Known rows, with every step that occurs:
zugebif > mubuf: [  0.8,  13.4, -13.4,  -6.1,  -1.4,   3.2, -41.1, -12.4,  -7.5, -14.5,
  23.6,  -1.5,  -6.1,   6.8,   0.5,   2.5,   5.1,  16.0,  14.0, -17.2,
 -16.4, -29.6]
babul > getedel > mubuf > zugebif: [ -5.6,  15.7, -15.6, -13.4,  -9.3,   1.3, -22.6, -13.9, -19.1,   1.0,
  17.5, -10.4,   7.2,  19.8,  -8.7,  14.8,  17.6,  16.0,  10.7,  12.3,
 -22.3, -34.8]
zugebif > getedel: [ -8.0,   8.9,  -9.2, -29.1,  10.6, -29.0,  -1.0,  -5.5,  -1.4, -15.0,
  15.7,   2.9,   2.6,   6.8,   8.8,   8.5,  18.9,  28.1,  23.5,   8.2,
 -23.5,  -7.6]
getedel > zugebif > mubuf: [ -1.0,   9.0,  -8.8,  -9.5,   9.4,   2.3, -50.8, -13.7, -10.8, -20.2,
  22.8,   6.5,   1.9,   8.8,   3.1,  -1.4,   5.7,  15.3,  28.6,   2.8,
 -13.2, -31.1]
babul > getedel: [  1.1,   9.3, -18.1, -19.1,  10.2,   1.8,  -2.6, -10.6, -17.1,  -5.5,
  15.9,  -9.6,   1.4,  22.3,  -3.3,   7.1,  20.5,  30.4,   5.6,  -1.4,
 -26.6, -25.1]
babul > getedel > roros > limu: [  5.2,  15.4, -14.2, -10.6,  35.2,  23.5, -30.5, -15.8, -17.1,  -5.7,
  12.4, -18.5,  -1.4,  32.9, -14.5,   3.5,  18.5,  22.4,  -3.0, -15.7,
 -19.4, -55.1]
mubuf > getedel > zugebif: [  2.0,  11.5,  -9.1, -16.9, -27.8, -30.7, -17.9,  -9.2, -15.2, -27.8,
  21.7,  17.3,  12.7,  21.2,   8.8,   8.6,  10.3,  31.8,  28.0,  17.3,
 -16.4, -27.3]
babul > getedel > roros > maza: [  7.6,  15.1, -13.5,  -5.3,  30.2,   5.9, -27.0, -16.2, -26.5, -10.7,
  10.3, -19.0,  12.7,  25.3,  -6.6,  -4.0,  21.4,  16.6, -25.7, -12.8,
 -14.2, -63.4]
limu > roros > mubuf: [  5.7,   7.8, -14.3, -10.5,  -4.4,   6.1, -47.9,  -8.3, -14.9, -16.9,
  27.9, -17.1,   3.6,  15.4, -15.2,   3.5,  16.8,  11.0,  10.4, -13.4,
 -18.1, -27.3]
mubuf > zugebif > getedel > roros: [-11.3,  21.4,  -8.8, -20.3,  -1.3, -26.7, -25.7, -11.4,  -9.7, -10.8,
  17.5,  -5.1,   6.4,   5.4,   8.7,  13.7,  19.6,  -7.9,  20.1,  13.4,
 -18.4, -37.1]
roros > getedel: [ -3.1,  10.3, -16.7, -21.8,  18.2,   5.4,  -0.6,  -8.3, -16.0, -10.8,
  12.1, -14.4,   2.9,  15.8, -10.7,  10.4,  13.9,  33.3,  11.2,  -3.5,
 -24.8, -32.9]
limu > roros > zugebif: [  6.4,  23.2, -14.4,  -9.8, -36.2,   4.8,   3.0, -12.1,  -6.4, -23.4,
  19.4, -10.1,   3.0,  15.6,  -5.4,  -6.0,  17.5,  -4.3,   7.5,  -1.6,
 -28.3, -27.2]
limu > roros > getedel: [  4.5,   8.6, -14.0, -22.3,   6.3,   2.6, -12.7, -10.0, -10.5,  -8.5,
  14.3, -12.2,   1.3,  25.6, -17.9,   5.4,  25.4,  10.8,  12.5,  -2.0,
 -15.8, -22.3]
mubuf > getedel: [  3.1,  15.1, -13.3, -15.2, -37.6, -31.1,  -6.4,  -7.9, -12.1, -22.5,
  21.2,   9.1,   6.2,  20.2,   6.0,  12.0,  10.1,  32.3,  13.6,   1.7,
 -19.6, -25.2]
mubuf > zugebif: [-15.4,  22.8, -16.2, -17.8, -26.5, -13.0, -11.0, -10.9, -12.0, -10.5,
  19.1, -11.9,   7.1,   5.3,   0.7,  11.7,  14.1,   4.4,  13.1,  13.0,
 -23.9, -41.5]
babul > getedel > zugebif: [ -0.2,   6.0, -13.3, -20.8,  21.1,   2.2, -14.5, -12.0, -20.2, -11.0,
  16.2,  -1.5,   7.4,  23.1,  -1.4,   3.5,  20.2,  29.3,  19.2,  15.1,
 -23.2, -27.3]
mubuf > zugebif > getedel: [-20.5,  21.6,  -9.6, -27.8, -15.0, -31.4,  -6.5,  -7.1,  -5.8, -11.0,
  18.3,  -2.4,   6.5,  -5.5,   7.6,  16.2,  20.4,   9.8,  27.0,  15.3,
 -25.1, -22.5]
roros > mubuf > zugebif: [-13.1,  21.0, -16.9,  -8.4, -15.7,   6.3, -45.6,  -7.6, -24.6, -16.5,
  29.0, -23.0,   8.0,  -8.0,  -7.6,  16.0,   7.2,  17.3,  14.3,  -9.7,
 -29.0, -50.8]
limu > roros > getedel > babul: [ 14.0,  12.9,  -9.7, -13.1,   8.0,   6.6, -19.1, -15.6, -17.7, -12.1,
  11.3,  -7.9,   4.2,  27.4, -11.9,   1.0,  24.4,   0.0,  -2.7,  -4.5,
 -11.4, -51.6]

Rows:
[ -5.1,   5.4,  -7.3, -24.5,  10.8, -25.1, -16.2,  -7.8,  -0.7, -11.2,
  15.2,   5.7,   5.2,  14.8,   2.8,   9.2,  14.0,  27.9,  24.4,  16.0,
 -18.1,  -5.4]	zugebif > getedel > mubuf
[  7.4,  20.9,  -9.6,  -5.8, -12.7,  -9.3, -35.2, -13.0, -12.2, -23.0,
  17.7,  -0.3,   3.0,  30.5,  -4.6,   8.6,   7.9,  24.6,   4.8, -12.4,
 -12.9, -54.6]	mubuf > getedel > roros > limu
[-10.4,  26.3,  -5.4, -18.6, -13.0, -27.1, -13.3, -12.9, -13.4, -14.5,
  15.2,   2.8,   9.5,  -3.3,  14.2,  11.6,  19.8,  -1.3,  11.7,  13.5,
 -21.2, -51.5]	mubuf > zugebif > getedel > babul
[  9.7,  24.7, -16.0,  -0.8, -10.0,  12.1,  -9.1, -15.8, -15.4, -24.7,
  16.5, -15.6,   4.1,  18.9,   3.9,  -4.7,   5.2,  -5.6,  -2.2,  -4.0,
 -28.2, -54.6]	getedel > roros > zugebif
[-10.4,  17.6, -13.6, -12.2, -24.4,  -8.8, -26.6, -13.1, -10.4,  -6.8,
  18.2,  -9.1,   9.8,  15.5,  -5.4,  11.4,   8.6,   6.0,  12.7,  20.9,
 -17.9, -36.8]	getedel > mubuf > zugebif
[ 11.8,  22.3,  -6.8,  10.0, -15.5, -13.3, -65.5, -16.0, -20.0, -26.5,
  22.7,   5.5,   6.7,  11.0,   3.8,   0.7,   4.4,  13.5,  -9.6, -31.5,
  -3.4, -61.0]	zugebif > mubuf > getedel > roros > maza
[  2.7,   8.6, -10.9, -10.8,  20.8,  11.6, -42.9, -14.5, -19.3, -11.2,
  21.8,   3.6,  -0.4,  13.9,  -1.2,   2.7,  15.4,  24.5,  24.8,  -3.9,
 -18.8, -29.3]	babul > getedel > zugebif > mubuf
[  2.0,  16.7, -12.3,  -8.7,  24.5,  15.4, -35.3, -15.1,  -8.9, -14.3,
  12.2, -17.9,  -0.1,  30.5, -11.8,  -0.3,   9.6,  12.9,  -1.9, -10.1,
 -14.5, -59.7]	getedel > roros > limu
[ 11.3,   8.8, -17.4,  -3.8,  31.9,  21.8, -51.7, -12.8, -31.6,  -9.3,
  23.8, -22.6,   2.3,  23.0,  -8.9,   8.5,  14.1,  18.9,  -0.5, -21.3,
 -22.9, -50.5]	babul > getedel > roros > mubuf
[  1.7,   9.1,  -8.1, -21.4,  25.9, -23.0, -21.6, -10.2,  -5.6, -14.1,
  15.0,  -0.9,   2.9,  18.4,   9.5,   5.7,  17.9,   8.3,  15.9,   6.2,
 -15.9, -23.2]	zugebif > getedel > roros
[  8.8,  10.0, -16.0,  -1.7,  21.1,  13.8, -60.2, -12.0, -23.8, -18.6,
  24.9, -22.9,   5.0,  19.0,  -5.1,   4.8,   4.8,   9.8,   0.8, -16.5,
 -18.1, -54.4]	getedel > roros > mubuf
[  4.2,  16.9, -11.8,  -3.1,  19.5,  -4.3, -33.3, -15.7, -19.0, -19.6,
  10.0, -18.0,  15.7,  21.8,  -2.6,  -8.9,  12.8,   6.4, -28.0,  -6.9,
  -7.9, -69.6]	getedel > roros > maza
[  0.0,  21.6,  -5.5,  -9.6, -13.0,  -8.0, -55.5, -11.6, -19.3, -17.8,
  26.2,  -7.7,   8.5,  -2.5,  -3.3,   9.9,  23.2,  -9.2,  12.2,  -7.5,
 -16.8, -50.2]	limu > roros > mubuf > zugebif > getedel > babul
[ -4.7,  18.3, -14.1, -10.1, -24.2,   3.1, -52.5,  -9.3, -18.0, -13.6,
  29.8, -20.2,   6.7,   4.5, -14.6,  10.5,  18.7,  -3.1,  15.1,  -8.1,
 -19.5, -38.2]	limu > roros > mubuf > zugebif
[ 14.2,  20.2,  -9.0,  -5.4, -35.3, -26.4, -13.2, -14.3, -19.4, -25.9,
  18.0,  14.0,   9.2,  22.4,  12.8,   6.8,   9.2,  20.6,  -3.5,   0.0,
 -14.4, -56.7]	mubuf > getedel > babul
[ 15.3,  36.8,  -8.4,  14.0, -55.7,   3.2, -23.0, -17.3, -20.5, -37.3,
  25.0,  12.7,   0.5,  -3.4,  14.3,   0.1,  -2.8,   8.9,   2.5, -28.3,
 -27.4, -63.8]	roros > zugebif > mubuf > getedel > babul
[ -1.9,  14.1, -11.5, -17.1, -11.4,   2.6, -30.2, -13.0, -12.6,  -2.9,
  15.6, -13.0,   7.0,  23.3, -22.0,  12.1,  22.6,  -1.8,  16.5,   9.7,
 -12.3, -31.1]	limu > roros > getedel > mubuf > zugebif
[  7.8,  15.2, -12.0, -12.4,  20.5,   9.3,  -6.5, -14.7, -23.6, -14.4,
   8.5,  -8.8,   5.7,  17.7,  -3.3,   4.8,  13.1,  20.4,  -5.6,  -5.3,
 -19.5, -65.0]	roros > getedel > babul
[  5.5,   7.5,  -7.5, -14.6,  15.8,  12.2, -49.3, -13.5, -13.1, -13.5,
  19.4,  -0.4,   0.3,  17.4, -15.2,   2.1,  20.4,   6.2,  29.1,  -4.6,
  -8.9, -25.9]	limu > roros > getedel > zugebif > mubuf
